Each row comes from the steps of one path. Every step used is in the known rows, and no mark comes twice. Write the path behind each row, first mark first.
In the rows, zero is written as 128.
Known rows
bubir nitil: [133 130 132 123 126 107 144 154 110 144 132 121 163 145  97 111 146  94
 118 166 148 123  87 184 119 150 109 115 113]
bubir dogu sipoben goge: [ 98 147 157 137 105 104 145 120  63 109  92 120  71 159 154 181 125 114
 136 100 182 177 109 137  68 148 142 144 149]
bubir dogu sipoben nitil: [112 180 143 143 123 116 129 100  78 118 104 110 106 181 175 190 153 110
 130 127 159 164 115 139  51 153 135 147 160]
nitil sipoben goge kelu: [ 78 144 225 160 106 106 121 106 147  96 109 139  40 136 167 136  47 120
  94  94 102 151 130 136 179  75 146  93 127]
dogu sipoben nitil vulir goge: [ 88 136  99 164 134 132  88 104 152 133 120 103  97 182 140 200 167 130
 123  98 106 143 150 126  84 115 120 133 178]
vulir goge nitil sipoben kelu: [126 148 153 118 181 140 144 156 136 131 130 144 122 102 111 127 158 117
  98 107 108 152 209  74 183  85 105 132 160]
bubir nitil nifur vulir sipoben goge: [169 128 103  98 102  84 158 124 104 145 160 121 178 109  80 118 106 105
 129 154 130 117  92 177 121 188 174 117  65]
nifur vulir goge nitil sipoben kelu: [169 147 111 108 192 156 151 133 155 130 161 161 125 134  91 136 131 157
 145 134 150  82 105  76 121 125 108 125 166]
bubir nitil sipoben: [135 133 179 136 129 104 123 129 128 127 145 133 151 150 106 155 117  83
  99 146 128 131  91 166 137 143 115 105 103]
goge nitil vulir sipoben: [139  82 153 142 117 155  77 157 137 159 155 123 182 143 122 127 154 110
 122 147 101 153 150 100 165  73  90 138 113]
sipoben goge nitil vulir: [ 86 113 187 136  87 104 110 150 153 138 110 131 120 130 118  94 130 118
  99 122 152 177 179 136 198  56 108 105 120]
bubir nitil nifur vulir goge: [170 119  86  91 132 103 151 125 121 148 149 134 171  89  86 116 128 102
 127 165 140 114  87 153 117 180 156 118  91]
dogu vulir goge nitil nifur: [107  67  95 122 114 197 106 152 131  75 115 146 115  82 119 135 184  86
 165 102 135 104 137  99 144 132  98 188 166]
nifur vulir sipoben: [169 132  72 128 149 160 152 117 126 120 156 126 142 169  99 132 111 176
 191 132 148  60  41 119  64 181 135 142 129]
nitil nifur: [116  96 111 117 127 115 119 115 139 148  79 140 122  41 200 117  92 136
 104 139 112 117 132 141 125 149 157 120 104]
vulir goge kelu: [ 98 138  90 131 149 151 169 145 117 108 106 119  49 103 130  59 133 130
 143 115 100 145 139  99 144  88 141 133 167]
vulir sipoben: [130 131 101 145 126 139 156 139  91 119 127  95 144 151 124 120 123 148
 158 102  98 115 122 138 105 162 143 152 106]
sipoben goge nitil: [ 88 144 191 125  95 103 128 161 128 142 102 128 129 129 128  97 132 122
 106 122 160 155 191 154 193  77 115 120 138]
dogu vulir sipoben nitil nifur: [111 115  86 146  84 175 118 114 119  64 130 111 135 141 136 149 153 101
 172  99  94  88 114 151 103 180 129 179 125]
bubir nitil nifur vulir sipoben: [179 120  91 100 117  99 149 125 103 150 163 124 189 107  90 127 111 106
 134 165 123 104  75 170 105 194 164 123  72]
sipoben nitil vulir goge kelu: [ 89 180 105 153 129 124 118  84 193 121 122 106 107 161 145  76 166 123
  99 144  86 173 165 120 146  71 121  94 134]
bubir goge nitil sipoben kelu: [148 112 225 127 165  90  89 170 121 142 142 127  72 182 124 136 113 154
  79 112 120 145 181 125 199  70  65  78 193]
dogu sipoben nitil nifur vulir: [117 152  96 142 131 125  89  95 135 150 122 111 123 157 172 219 131 140
 131 121 109  95 128 153  62 159 150 141 173]
bubir vulir sipoben nitil: [129 197 128 146 104 131 150  97 108  67 142 128 143 155 111 115 143 177
 153 115 147 135 174 147  96 148 128 141 105]
bubir nitil sipoben goge: [118 144 196 132 109  81 136 127 128 120 140 131 136 150  90 142 109  84
  92 129 138 152 116 175 161 133 129  95  94]
goge nitil nifur vulir sipoben kelu: [180 125 137 100 141 132 116 155 111 179 161 142 194  90 148 140 111 132
 113 164  96  94 155 118 149 128 131 137 119]
dogu vulir sipoben goge kelu: [ 92  92 114 155  61 174 139 146  92  48 130 111  74 150 109 125 120 103
 188  78 106  98  90 155 121 148 128 174 134]
nifur vulir goge: [149 131  61 111 180 165 157 117 161 115 131 148 108 133  92 109 144 172
 176 132 181  80  66  87  84 150 119 134 166]
goge nitil: [127 118 170 127 136 154  88 173 126 168 123 135 179 128 157 126 159 112
 115 166 136 119 157 129 160  83  81 145 161]
nitil vulir: [ 92  57 123 163 128 141  93 116 188 126 103 138  88 128 144 104 124 138
 112 132 131 156  84 107 123  82  87  93 111]
nifur vulir goge nitil: [162 131  79 103 176 171 138 134 154 131 149 150 143 134  89 116 160 157
 171 145 176  83  91  79 109 130 110 144 171]

Which path is each row?
[164 105 141 101 133 147  84 144 136 177 140 149 194  82 163 138 126 123
 122 179 129  97 138 116 150 116 122 143 134] => goge nitil nifur vulir
[108 146 173 133 103 110 131 131  58 121 105 121  95 161 152 187 135 103
 132 110 179 178 127 131  87 133 135 153 152] => bubir dogu sipoben goge nitil
[ 79 140 220 154 119 102 119 103 164  98  97 145  71 133 156 155  75 127
  89  84 134 150 145 132 172  98 131  97 122] => nitil sipoben goge
[170 115 103  99 123  99 140 125 121 154 149 135 178  98 104 123 113 104
 124 177 140 103  68 171 107 181 149 113  85] => bubir nitil nifur vulir
[ 95  66  92 149 146 147 118 117 189 113 105 137  79 111 107  87 155 135
 119 108 131 179 123  70 138  79 100 104 119] => nitil vulir goge
[ 90 162 117 161 133 129  93 114 127 143 111 100 111 188 168 210 152 134
 127 113 115 111 141 163  68 135 121 142 192] => dogu sipoben nitil
[155 117  87 107 106 116 147 101 118 133 135 128 112  75 153 110  54 155
 146 132  97  96  93 133 114 165 198 124  86] => nitil nifur vulir sipoben goge kelu
[154 114  83 104 116 113 144  98 130 136 125 133 136  73 144 122  73 160
 145 124 119  95 102 128 108 181 190 128  83] => nitil nifur vulir sipoben goge
[131 207  86 114 134 113 133  71 169 137 126 115 137 117 175  95 130 138
 111 164  90 116 152 141 123 132 170 110 131] => sipoben nitil nifur vulir goge kelu
[113  67 105 166 116 141 112 116 153 118 131 113 112 147 114 112 120 142
 134 107  98 160  96 102 117 110 116 113  80] => nitil vulir sipoben
[112 154 209 154 180 105 144 127 148 120 117 160  68 130 173 167  59 140
  64 104  87 113 132 129 139 110  98  79 132] => nitil sipoben kelu
[129 120 105  98 155 144 131 151 130 146 112 135 148  60 125 100 175 116
 118 123 120 153 210  79 177 104 134 153 147] => vulir goge nitil nifur
[170 123  90  95 122 105 154 128 110 146 159 129 149  93  95 102 109  98
 129 172 116 113  77 158 120 163 165 115  93] => bubir nitil nifur vulir goge kelu
[112 133 169 108  93  98 124 141 136 149 114 138 139  97 134 106 109 128
 110 131 154 140 177 145 185  98 144 117 120] => sipoben goge nitil nifur vulir
[146 113 120 107 115  89 137 136 111 156 128 125 173  86 121 116 120  90
 104 168 123 128 107 181 128 167 147 114  81] => bubir nitil nifur
[127 140 139 124  85 105 151 146  85 134 135  96 162 127 110 113 112 128
 135  93  95 150 192 143 166 139 170 148  84] => vulir sipoben goge nitil nifur
[120 131 113 111 163 156 136 163 131 137 114 131 142 101 109  97 193 119
 129 121 138 150 196  81 169  92 107 155 170] => vulir goge nitil
[152 143  89 125 129 137 165 115 126 112 151 121 129 172  85 120 102 176
 184 114 158  79  64 130  87 171 150 133 120] => nifur vulir sipoben goge
[ 99  78 120 161  95 119 125 115 154 112 126 110  99 148 100  99 113 140
 126  91 107 178 120 114 140 101 130 104  71] => nitil vulir sipoben goge
[121 132 146 121 166 154 121 145 143 127 123 139 134 103 114 127 173 111
 116 109 125 155 198  67 182  85 111 148 162] => vulir goge nitil sipoben
[167 177  72 128 146 148 148  95 142 122 165 114 163 192 106 127 130 172
 177 141 134  67  68 131  70 179 142 135 130] => nifur vulir sipoben nitil
[152 105  64  94 152 133 139 100 154 137 111 151 120  47 148 116 103 156
 140 137 135  97 105 100 107 167 170 128 116] => nitil nifur vulir goge
[120 149 144 132  92 114 155 154  84 126 137  94 157 154  99 110 125 132
 143  92 108 148 183 145 160 130 151 149  99] => vulir sipoben goge nitil
[145  97 160 142 131 141  99 167 128 165 161 127 171 142 121 124 139 117
 102 145  86 147 161 104 167  72  84 122 111] => goge nitil vulir sipoben kelu
[177 154  81 125 170 139 185 132 114 127 165 132 127 168  97 129  89 186
 164 128 124  53  56 128  65 179 127 120 127] => nifur vulir sipoben kelu
[113 135 142 141 127 127 131 121  63 116  98 123  85 159 171 194 134 115
 143 117 173 157  85 127  45 156 128 153 159] => bubir dogu sipoben
[107 115 138 136 104 162 138 120  86  63  95 142  87 138 161 143 151  90
 160 125 186 139  59 125  71 161 102 164 142] => bubir dogu vulir
[140 103 158 110 124 137  81 156 124 180 119 140 188  69 181 130 133 107
 100 169 112 124 176 126 171 100 119 143 130] => goge nitil nifur
[131 141 132 115 128 146 136 127 120  85 125 168 127  67 106 104 160 159
 138 121 176 156 206  94 141 108 116 149 133] => bubir vulir goge nitil nifur
[ 89 170 124 158 126 117  98  80 205 132 110 111 137 172 163 100 163 129
  91 155 110 156 149 142 131  89 102  88 124] => sipoben nitil vulir
[141  95 218 127 150 105  66 160 128 136 135 121  82 182 124 138 126 148
  95 113 136 150 169 120 197  72  72  91 195] => bubir goge nitil sipoben
